Known rows, with every step that occurs
Z S U F H X: [-17 -62  -9 -13 -11  37 -41   6  27  31 -25 -11   2 -27  68  10  41  17
 -48  54 -15 -25  35]
S Z: [  4 -11 -10  -8  16   4   4  -8  -9   0   3   1   0   2   8  -3 -31   0
  -5  11 -11   0  -9]
P H F U S: [ -7 -55  -2  -7 -22  35 -40  32   3 -52  38 -22  -5 -18 -19 -23 -11   3
 -44  18 -23  11  25]
Z S F U: [ -5 -61  -3 -16 -11  21 -26  -1  25   6  -4 -18  26 -16  28   3  36  18
 -44  14  12 -13  44]
Z R X H P: [-19  37  20  30  15  -6 -36   8  20  36  27  23 -35 -11 -63  23 -27  11
  15 -33  -7  -5  32]
P H F: [ -8  -1   2   6  -2  -8 -23  23  -7 -20  30  -5 -12  -8 -29  -2 -24  12
 -15  18   3   2  18]
U S F H X: [ 12 -35   0 -18 -14  44 -42  10  17   4 -10 -31 -18 -35  57 -19  34   8
 -40  20 -46  -1   0]
U F S Z R: [ -5 -55  -8 -11   6  37 -15  -2   6  -5  -9  19   0  -5  34 -10 -17   3
 -34  21   0  -1  20]
H P: [-15  13  10  -2 -10  -4  -7  14  -1  -6  25  -2 -12  -4 -27 -12 -13  -8
  -5  -8  -6  -5  -3]
U F S: [  0 -43   7 -14 -14  37 -16   7  12 -22 -10  -2   3 -10  27 -30  16  -4
 -34   3   1   4  -6]
U S Z R: [ -2 -37 -19  -5  19  31   4  -7   3   1   3  10  -3  -9  21   5 -32   0
  -8  17 -21  10  22]
U S: [  2 -25  -3  -9  -2  31   1   4   7 -17   2  -9   1 -13  13 -16   2  -6
  -7  -2 -19  13  -6]
R X H F U: [-14 -14  13  13   7  12 -43  12  27  -6  24   6 -28 -15 -71  13 -14   3
 -21 -22 -25  -3  11]
U F: [ -3 -27   4  -4  -2  14  -2  -3   7  -3  -7   3   3  -4  25 -11  10   3
 -19  10  -8  -1  -3]
F S: [  2 -15   3 -10 -12  21 -15  10   5 -19  -3  -4   0  -4   1 -20   6  -7
 -14  -6  10   5  -4]
Z R X H F: [-21  15   9  31  30  -5 -27   4  27  28  12  32 -36 -15 -69  41 -29  15
   7 -17  -8  -1  35]
R X H P: [-12  39  26  17  10  -3 -35  10  16  18  29   4 -34 -16 -62   0 -24   2
  10 -40 -16   0  -4]
S U F H P: [-17 -41   0 -24 -24  23 -45  14  16  10  11 -19   7 -23  -3 -27  32  15
 -55  33 -51 -20   6]
S Z R X: [  3   0  -9  19  29   4  -2 -13   5  24   7  35  -3   2 -23  32 -32  24
  13   5 -12  -8  30]
S U F: [ -2 -55  -3 -16   4  22  -3  -3  20  -1 -15  -4  21 -11  28 -13  35  20
 -38  24 -22  -6  -2]
R X H F: [-13  18  14  17  25   0 -24   5  23   9  14  13 -35 -18 -70  19 -27   7
   3 -24 -17   4  -1]
P H F S Z R: [-10 -29 -10   0   5  16 -36  22  -8 -21  27  11 -14  -8 -20  -1 -50  11
 -28  29  13   4  42]
P H: [  7   8   2   7  -7  -6 -27  13 -13  -4  18 -12  -1  -1   4  -9  -8  15
   0  11  10   4  19]
U S F H: [ 11 -41  -8 -25 -14  42 -42   5  18   6  -7 -35   7 -34  27 -26  38  15
 -41  18 -50   4   5]
U F H X R: [ -1 -10  13  17 -16  47 -42   5   9 -12 -25  16 -24   2  61  -4  13 -11
 -17  30 -27 -11 -16]
Z S F H: [ -5 -29 -11 -17 -11  17 -45  -2  20  41 -13 -25  16 -28  26   7  34  24
 -33  30  -5 -17  42]
P H X: [  8  13  10  14  -7  -3 -28  20 -14  -7  16  -8 -26  -1  34  -2 -12   7
   1  14  16   0  13]
H F S Z R: [-16 -36 -12  -7  13  21  -9   9   6 -17  10  23 -14  -6 -24   8 -41  -3
 -29  17   1  -1  24]

Rows
[ -4 -30  -2 -11   6  10  -9  -8  23  23 -12 -10  18 -19  32   8  24  20
 -21  14  19  -8  30] -> Z S F
[  2  26  15  19  20   2 -28  -4  17  25   5   5 -24 -12 -36  12 -11   9
  16 -31 -10   3  -2] -> R X H
[-18 -25   0  17  26  13 -40   2  22  11  24  26 -29 -10 -66  34 -48  11
 -22  -2 -27  -7  39] -> S Z R X H F U
[  3 -53  -3 -24   2  42 -13   0   3 -23  -6   0   3  -7  32 -33 -16  -4
 -39  14 -10   4 -15] -> U F S Z
[  9  25  21  33  -6  20 -29  15 -10 -31   0  16 -28  14  47  -1 -14  -4
  14  13  17   1  -7] -> P H X R
[  5 -25 -13  10  27  34  -1  -9  10   9   8  25  -2 -11 -11  16 -31  17
   5   2 -32   5  26] -> U S Z R X
[ -9 -33   1   2 -21   5 -42  29  -4 -35  37 -12  -5  -5 -32  -8 -11  11
 -37  19  -5  -3  30] -> P H F U
[  4 -42  -3   3  14  40 -18  -5  15   3  -3  33  -1  -8   2   0 -16  21
 -21   8 -11  -4  24] -> U F S Z R X
[-19 -16  -1 -19 -20  13 -51  12  19  34  12 -26   6 -32   0  -5  20  17
 -38  22 -11 -21  40] -> Z S F H P
[-16  14   2  -7 -27   3 -43  19  -3  12  25 -15 -13 -12 -31 -13  -2  -4
 -17   9 -29 -13   9] -> F H P
[-18  -1  12  21  16  17 -39  13  32   9   8  27 -36 -21 -66  23 -22   8
  -7 -24   2   3  31] -> Z R X H F S
[-13 -25   4 -12  -9  21 -12  19   9 -34   8   3 -11 -11 -32 -13  -9  -9
 -29   1   3   4  -3] -> H F S
[ -2 -29   7   8  26  39 -42  -6  23  19  -5  24 -23 -17  -4   2 -29  13
 -18  -9 -11   3  19] -> U F S Z R X H
[ -9   1  18   9  13  22 -40  16  27  -9  12   8 -35 -22 -68  -2 -20  -1
 -12 -31  -7   8  -5] -> R X H F S
[ -1 -49  -2 -13 -13  30 -40   9  16  14 -18 -13  -7 -20  55 -10  43  16
 -49  44 -40 -20   2] -> S U F H X
[-18 -39   6  18   9  38 -43  13  38  -5  21  15 -29 -25 -59  19 -15   5
 -24 -17 -35   7  42] -> Z R X H F U S
[  2 -11  -3  14  38  33 -23 -10  19  25   7  17 -26 -21 -16  17 -43  11
   9 -15 -31  12  20] -> U S Z R X H
[ -1  14   0  22  39   2 -25 -14  13  42   6  26 -26  -7 -30  33 -45  17
  16 -13 -12  -1  26] -> S Z R X H
[-16 -38   7 -19   8  25 -36  17  31 -16  -1 -12 -18 -26 -33 -15   6   0
 -44  -3  -9   7  -9] -> X H F S U
[ -4 -67 -18  -9   0  43 -14  -1   6 -15  10   4   5  -5  17  -1 -20  -2
 -32  19 -28   4  35] -> F U S Z R
[-16 -39  -1  -5 -13  10 -14  15  10 -31  19  -1  -3  -3 -37   1  -3  -5
 -37  10 -15  -5  12] -> H F U
[-11 -69 -17  -3  -2  35 -38  22  -1 -35  38  -2  -7 -12 -12  -3 -43  10
 -45  37 -25   6  52] -> P H F U S Z R
[  9 -47   3 -18 -14  16 -26   1  15 -11   2 -20  17  -9  15 -15  37  16
 -46   5 -15  -7  12] -> S F U
[-20   5   9   4  16  -3 -21   9  14   1  10  -1 -34 -15 -38   9 -26  -9
 -10 -11  -7   7  -5] -> X H F
[  2 -55  -4 -13 -20  43 -17  10   9 -32   9 -17   7 -11  10 -22  13 -10
 -30   0 -26   8   7] -> F U S
[  3 -44  -2 -22  -9  28 -15   9  17 -17  -9 -11  17 -11   6 -23  35   9
 -35   7  -2  -1  -3] -> F S U
[-19 -67 -17 -21 -12  35 -41  -2  29  35 -21 -15  26 -27  38   2  44  26
 -50  51 -20 -22  40] -> Z S U F H
[  1  17  10  21 -15  32 -39   7   1  -8 -18  14 -28   7  37   6   6 -15
   1  21 -17 -10 -12] -> F H X R
[ -6 -10   9  -1  29  27 -35   7  17 -10  16  10 -35 -22 -61  -3 -51   0
 -18 -19 -19   9 -15] -> R X H F S Z
[ -1  11   0  28  13  -1  -6  -4  13  27   3  33  -2   1 -31  33  -1  24
  18  -7  -2  -8  40] -> Z R X
[-16 -68  -8 -16   6  28  -5  -7  31  16 -20  -2  29 -18  43   4  33  22
 -37  34   4 -14  28] -> Z S U F
[  5 -65 -13 -21  -4  47 -12   2   1 -32  13 -13   7  -9  17 -25 -18  -9
 -37  12 -38   9  -3] -> F U S Z
[-11 -41 -12 -11   7  14  -1  -5  24  20 -14  -5  26 -13  18  14  25  20
 -19  24  13 -12  31] -> Z S U
[ -3 -16  -4  16  13  18 -41  19   0 -13  33  25 -15 -10 -52  11 -49  30
 -16  16   1  -1  44] -> P H F S Z R X
[ -6 -49   1  -4  22  49 -37   8  23 -24  27  -2 -28 -27 -53  -5 -45  -3
 -34 -12 -57  11  -4] -> R X H F U S Z
[-14 -61  -4 -18  13  45 -32  10  16 -32  22 -16 -26 -23 -20 -15 -45 -19
 -47   1 -46  16  -7] -> X H F U S Z
